Each row comes from the steps of one walk. Every step used is in the known rows, and no mark comes twice. Write the walk behind each row, first mark first.
Known rows
L > F: [-2.40 -1.22  1.89 -0.59  2.02 -4.27 -2.46 -1.25 -2.04  2.34  3.36 -0.21
  1.66  0.71 -1.65 -1.86 -2.74 -2.30 -0.38]
J > Z: [ 2.49 -0.16  1.61 -1.29  1.53 -1.21 -1.05  0.36 -2.72  0.97  2.74 -1.38
  0.29 -0.03 -1.56 -2.03 -0.24 -2.54 -4.04]
D > H: [-0.27 -0.38  1.23  0.70  1.51 -0.60 -2.42  0.52 -2.37  2.37  2.16 -0.50
 -1.21 -0.07 -1.04 -3.37 -0.32 -2.12 -1.93]
Z > D > H: [-0.14 -2.30  0.74  0.06  1.83 -0.53 -3.45 -0.21 -2.10  2.64  1.95 -1.33
 -0.77 -0.46 -0.75 -3.39 -1.17 -2.09 -1.58]
H > B > Z > J > K: [ 2.17 -0.48 -1.04 -2.09  3.83 -1.81 -3.81 -4.40 -2.67  1.35  2.47  1.48
 -0.56  2.12 -1.38 -1.91 -0.71 -1.90 -3.37]
S > X: [ 1.05  0.11  1.11 -0.04  2.45 -3.06 -1.58 -0.46 -1.05  2.16  2.94 -0.87
  0.72 -0.58 -1.58 -1.88 -0.58 -2.93 -2.05]
L > F > Y > B > Z > X: [ 1.14 -1.07  1.27  0.47  0.54 -6.86 -1.08 -0.62 -0.99  1.66  2.75 -2.66
  2.58  1.37  0.30 -2.07 -3.39 -2.23  0.35]
Z > F > Y > B > S > X: [ 1.74 -0.55  1.30  0.46 -0.72 -5.92  0.96 -0.85  0.21  2.85  3.10 -1.50
  1.47 -0.20  0.99 -4.30 -0.19 -2.16  1.87]
L > F > Y > B > Z: [ 0.83 -0.63  1.25 -0.20  0.10 -5.88 -1.66  0.15 -3.10  1.17  3.15 -1.67
  1.75  1.84 -0.53 -2.28 -1.58 -1.15  1.16]
L > F > Y: [-0.47 -1.32  1.99  0.12  1.10 -5.14 -0.16  0.28 -2.01  1.77  2.88 -2.28
  1.97 -0.03 -1.26 -2.41 -2.18 -1.78 -0.30]
K > B > S > X: [ 2.46  0.97  1.60 -1.15 -1.30 -3.47 -2.38  0.38 -0.11  2.18  3.96  0.41
 -0.46  0.74 -1.11 -3.14 -1.42 -1.49  0.52]
L > F > Y > B > Z > J: [-0.33 -2.02  0.39 -0.70  1.86 -5.92 -0.49 -1.69 -2.80  1.76  3.31 -0.69
  1.44  0.12 -0.50 -2.06 -2.39 -1.51  0.91]
Y > B > S: [ 0.20 -0.44  2.22 -1.82 -1.07 -2.47  0.09  0.52 -2.42  2.65  1.96  0.76
  0.94  2.21  0.26 -4.18 -1.42 -1.24  0.67]
H > B > S > X: [ 2.66  0.36  1.29 -0.22  1.00 -3.52 -1.95 -0.89  0.22  2.54  3.14  1.12
 -0.68  1.38 -0.81 -3.79 -1.54 -2.40  0.01]
K > B: [-0.10  0.79  0.87 -2.03  0.13 -2.23 -3.24  1.63 -1.77  1.01  2.84 -0.11
 -0.15  1.56 -0.66 -1.62 -4.13 -1.53 -0.88]
F > Y: [ 1.79 -0.72  1.67 -0.64  1.07 -2.50  0.76  1.86 -2.27  0.92  2.01 -2.80
  1.22 -0.26 -0.40 -2.66 -1.87 -1.62 -1.71]
F > Y > B > Z > D: [ 3.33 -1.86  0.47 -1.55  0.35 -3.14 -1.85  0.93 -3.38  0.69  1.87 -3.07
  1.56  1.30  0.70 -2.60 -2.16 -0.83  0.06]
L > F > Y > B: [-1.62 -0.81  1.34 -0.20  0.07 -6.01  0.70  1.08 -2.33  2.22  1.92 -1.48
  2.35  1.62 -0.31 -2.74 -2.63 -1.88  0.64]
Z > J: [-1.18 -2.07  0.74 -1.73  3.70 -1.69 -0.50 -1.62 -1.97  2.09  2.66  0.25
  0.38 -1.18 -0.80 -1.75 -3.24 -2.36 -2.10]
D > H > B > Z > X: [ 2.51 -0.03  0.16  1.49  2.66 -1.98 -5.47 -1.14 -0.18  1.65  2.51 -0.37
 -2.10  1.58  0.11 -2.92 -2.95 -2.90 -1.79]

Which walk is each row?
[ 2.70 -0.82 -0.63 -2.02  1.32 -2.90  0.59 -2.09 -3.86  1.30  1.52 -1.13
  1.26  1.13 -0.61 -2.60  1.43 -0.99 -2.71] : F > Y > B > Z > J > K
[ 3.21  1.60  0.02 -2.62 -0.23 -1.72 -5.25 -1.06 -3.42  0.45  2.94 -0.17
  0.06  3.10 -1.65 -1.43  0.52 -0.63 -2.51] : J > K > B > Z
[ 2.48  0.49  0.08  0.76  2.17 -0.87 -6.01 -0.33 -2.38  1.34  2.82  0.59
 -3.04  2.09 -0.69 -3.14 -1.12 -1.78 -0.94] : D > H > B > Z
[ 2.06 -0.66  2.27 -1.28 -2.02 -3.34  2.32  2.25 -2.29  2.11  1.66 -1.34
  1.31  1.51  0.76 -4.83 -1.00 -0.71  0.89] : F > Y > B > S
[ 2.42 -1.24 -0.24  0.23  2.18 -0.40 -4.40  0.00 -1.46  1.78  1.97 -0.62
 -2.43  0.89 -0.80 -3.47 -1.35 -2.88 -3.34] : J > Z > D > H > B
[ 1.20 -0.44 -0.03 -2.56  1.88 -2.18 -4.60 -1.16 -2.28  0.54  4.22  0.62
 -1.08  0.27 -0.86 -0.86 -3.86 -1.01 -0.64] : K > B > Z > J
[-0.07 -1.62 -0.22  0.42  2.46 -0.91 -4.78 -0.18 -1.16  2.50  1.51  0.01
 -1.82  1.37 -0.20 -3.56 -3.28 -2.53 -1.20] : Z > D > H > B
[ 2.44  0.99  0.75 -2.03  0.18 -2.08 -5.62  0.68 -2.81  0.13  4.00 -0.36
 -0.74  1.87 -0.84 -1.11 -2.96 -0.74 -0.25] : K > B > Z
[ 1.70 -0.34  0.65 -0.47  0.38 -4.29  0.55  0.49 -1.52  0.93  2.44 -2.53
  1.21  0.26  0.68 -2.60 -1.05 -2.69 -1.77] : J > Z > F > Y > B
[ 3.12  0.11  0.89 -1.02 -0.01 -3.20 -0.81  1.68 -3.58  0.55  2.13 -2.22
  0.99  1.67  0.33 -2.62 -1.10 -0.92 -0.22] : F > Y > B > Z
[ 3.17 -1.66  0.16  0.44 -0.01 -2.01 -2.73  1.23 -3.29  1.50  1.58 -2.82
 -0.53  0.71  0.49 -3.88  0.00 -0.79  0.09] : F > Y > B > Z > D > H
[ 2.09 -1.19 -0.03 -2.39  3.26 -1.36 -2.43 -4.38 -3.54  1.41  2.73  0.12
  0.50  0.16 -1.98 -1.70  1.40 -1.46 -3.81] : B > Z > J > K
[ 3.22  0.17  1.81 -0.06 -1.48 -4.67  2.44  1.38 -0.93  2.57  2.17 -1.51
  1.23  0.41  0.12 -4.65  0.51 -1.57  0.74] : F > Y > B > S > X
[-0.93 -0.81  0.61 -0.47  0.70 -4.73 -0.01  0.40 -1.53  1.60  2.04 -1.99
  1.71  0.75  1.48 -2.66 -2.93 -2.25  0.50] : Z > F > Y > B
[ 1.89 -0.39 -1.41 -0.17  3.48 -0.65 -4.61 -4.10 -2.57  2.02  2.08  1.65
 -2.73  1.57 -1.62 -3.12  1.34 -1.98 -3.44] : D > H > B > Z > J > K
